What can hang from each mark
j136: j501 j503
j291: j501 j506
j501: j136 j291
j506: j291 j503
j503: j136 j291 j501 j506 j680

In the rows, 128 means zero.
Known rows, with every way that one mark hangs from another
j136{j503{j501}}: [ 99 163 134 117 136  85 153 134 127 143 121 136 107  84 130 165 116 104
 109 162 131 159  88]
j501{j136{j503{j506 j680}}}: [132 228 139 132  82 137 128 134 154 193 115 101 112 101 119 158 112 102
 123  85 126 127  97]
j501{j136 j291}: [134 132 136 122 134 175 115 122 121 182 114 120 165 150 159 145 108 113
 156  89 145 125 124]
j291{j501}: [ 87 129 132 132 124 117 125 123 155 138 116 153 130 142 123 116  97 127
 130 121 113 136  76]
j291{j506{j503}}: [107 141 163 115 113 172 107 112 118 156 131 142  95 110 123 106 112 167
 117 152 126 116  95]
j506{j291{j501{j136{j503}}}}: [118 147 109 142 124 147 176 122 130 129 126 165  97 118 114 154  83  86
 125 130 157 139  73]
j503{j506}: [121 155 144 126 125 115  92 126 132 161 101  97 110 113 135 127 100 132
 144 104 131 129  91]
j506{j291 j503{j136}}: [127 136 140 121 134 132 100 129 108  94 150 128  55 133 120 118 124 141
 131 111 146 127 132]
j291{j501 j506{j503{j680}}}: [ 78 180 174 126  96 149  98 100 173 174 117 175  92 118 101 105  93 152
 115 129 112 116  79]
j501{j136{j503} j291}: [143 157 129 124 118 171 142 150 130 175 135 131 151 119 138 165 111 114
 128 112 152 123 107]
j291{j506{j503{j501{j136} j680}}}: [ 86 191 165 107 117 153 110  63 128 214 116 134 103 118 135 142 116 103
 132 126 140 136 118]
j506{j503}: [127 147 147 118 131 153 122 147 132 139 150 149  84 138 128 104 124 152
 119 120 113 129 101]
j503{j291 j501 j680}: [ 77 197 126  97 123  85  77 108 155 152 105 123 106 104 121 165 128 108
 150 126 133 123 143]
j291{j501{j136}}: [ 93 129 120 131 128 145 129 102 147 164 118 140 157 169 138 119 103  99
 136  98 128 137  86]
j291{j501{j136} j506{j503{j680}}}: [ 86 182 161 128  95 180 112  81 167 201 122 163 114 148 109 111 100 126
 124 112 128 111  89]
j291{j501{j136{j503{j680}}} j506}: [ 80 194 136 128  66 150 143  95 163 185 101 150 143 103 110 146 101 105
 101 134 124 124  82]
j503{j291 j680}: [100 198 124 105 101 118  77 129 157 144 112 129 105 115 114 141 138 140
 142 105 112 103 144]
j501{j136 j291{j506{j503{j680}}}}: [122 183 171 113 102 211  97  95 138 216 123 142 125 132 134 136 103 142
 142  97 143 105 130]
j501{j291}: [125 130 147 120 133 144 104 145 128 162 109 130 143 126 148 141 106 141
 150 106 131 123 115]
j291{j501 j506}: [ 68 116 141 125 108 131 109  90 142 157  94 147 140 114 124 118  90 140
 126 154 127 123  78]
j136{j501{j291{j506}} j503{j680}}: [100 208 169 130  48 165 135 102 142 177 115 150 116  32 112 177  92 131
 102 151  98 119 126]
j501{j136}: [114 136 115 119 126 150 137 110 113 163 119 118 148 150 159 125 135 104
 140 102 122 139 119]

Rows
[ 76 123 132 126 109 161 118  70 134 178 100 135 165 141 141 123  90 111
 134 136 145 125  83]  j291{j501{j136} j506}
[111 224 142 144  86 127 121 127 185 193 111 126 118 117 105 149  79  97
 124  85 136 126  64]  j291{j501{j136{j503{j506 j680}}}}
[ 96 213 148 120 122 103  88  77 139 217  92  87 119 117 144 156  96  72
 153  81 148 145 108]  j503{j501{j136} j506 j680}
[130 243 123 114  84 145  84 132 167 180 122  91 105 104 104 172 111 119
 135  93 162  97 118]  j501{j136{j503{j291 j506 j680}}}
[ 95 216 134 109  80 137  48 109 163 118 167 121  58 115  90 132 144 139
 109  99 108 103 176]  j506{j503{j136{j501} j291 j680}}
[131 238 155 148  69 133 148 113 138 146 117 139  25  30  94 169  67  99
 112 115 105 139 114]  j136{j501 j503{j506{j291} j680}}
[102 234 127 118  61 133 122 128 163 132 144 149  75  57  90 167 125 120
 100 132  90 111 141]  j136{j501 j503{j291 j680}}
[105 158 144 109 160 147 125 101 116 179 148 133 100 158 147 134 114  94
 131 119 155 146 105]  j506{j503{j501{j136}}}
[117 159 160 123 109 158  76 117 134 134 163 126  94 125 125 127 101 137
 117 106 127 124 148]  j506{j503{j136{j501{j291}}}}
[ 93 146 157 113 142 168 107  67 108 198 129 129 112 128 149 134 107 108
 126 154 167 136 103]  j291{j506{j503{j501{j136}}}}
[ 85 136 161 131 119 162 102 102 154 160 127 171  97 128 110 104  85 157
 112 156 133 118  66]  j291{j501 j506{j503}}
[100 203 128 112 113 172  79 116 191 166 152 161  97 175  98 125 107 124
 137  82 141  95 112]  j506{j503{j291{j501{j136}} j680}}
[105 156 116 138 111 142 156 131 156 149 132 150 143 140 121 139 103 100
 108 123 133 135  68]  j291{j501{j136{j503}}}
[ 70 178 129  94  71 112  31  88 146 135 105  84 134 102 108 143 155 154
 136 122 137  89 164]  j503{j136 j291{j506} j680}
[154 178 130 141 118 154 147 124 107 155 118 108  78  91 124 167  84  98
 140 108 168 131  91]  j501{j136{j503{j506{j291}}}}
[147 175 140 137 118 124 138 145 119 135 115 121  56  60 110 159  78 128
 133 134 154 132  83]  j136{j503{j506{j291}}}
[110 121 114 139 140 150 149  90 121 141 111 154 109 149 138 132  79  90
 150 107 151 137  92]  j506{j291{j501{j136}}}
[ 93 128 151 107 142 156  91  64 104 216  90 106 173 114 165 171  86 101
 162 141 181 134 115]  j503{j501{j136 j291{j506}}}
[ 86 203 172 110  99 116 115 112 141 191  96 139 129  46 127 193  92 122
 122 168 147 128 101]  j136{j503{j501{j291{j506}} j680}}
[ 96 172 128 108 100 148  50 109 143  97 176 119  66 123 101 128 132 144
 114 128 133 104 162]  j506{j503{j136{j501} j291}}
[ 81 187 130 101  78 138  63  94 144 162  98 119 118  87 113 143 137 158
 143 141 123  93 145]  j503{j291{j506} j680}
[ 87 171 162 108 116 150  94  57 128 228  80 116 166 106 159 172  96  97
 161 115 161 132 130]  j503{j501{j136 j291{j506}} j680}
[ 80 202 117 111  65 109  56  90 157 111 131  98 103 105 103 146 143 121
 128  99 105 115 187]  j503{j136{j501} j291 j680}
[ 83 156 110 111  92 119  56  93 136  99 145  92 105 109 117 141 134 125
 118 124 129 115 174]  j503{j136{j501} j291}
[103 139 133 143 125  91  67 101 135 113 106  94  82 126 109 132  67 117
 158  95 170 127  89]  j503{j136 j506{j291{j501}}}
[118 162 154 119 159 137  74  91 124 217  98  82 144 127 163 167  65  92
 174  93 196 139  99]  j503{j501{j136 j291} j506}
[147 224 137 141  92 140 143 124 125 171 106 117  68  86 111 170  94  88
 136  89 146 130 107]  j501{j136{j503{j506{j291} j680}}}
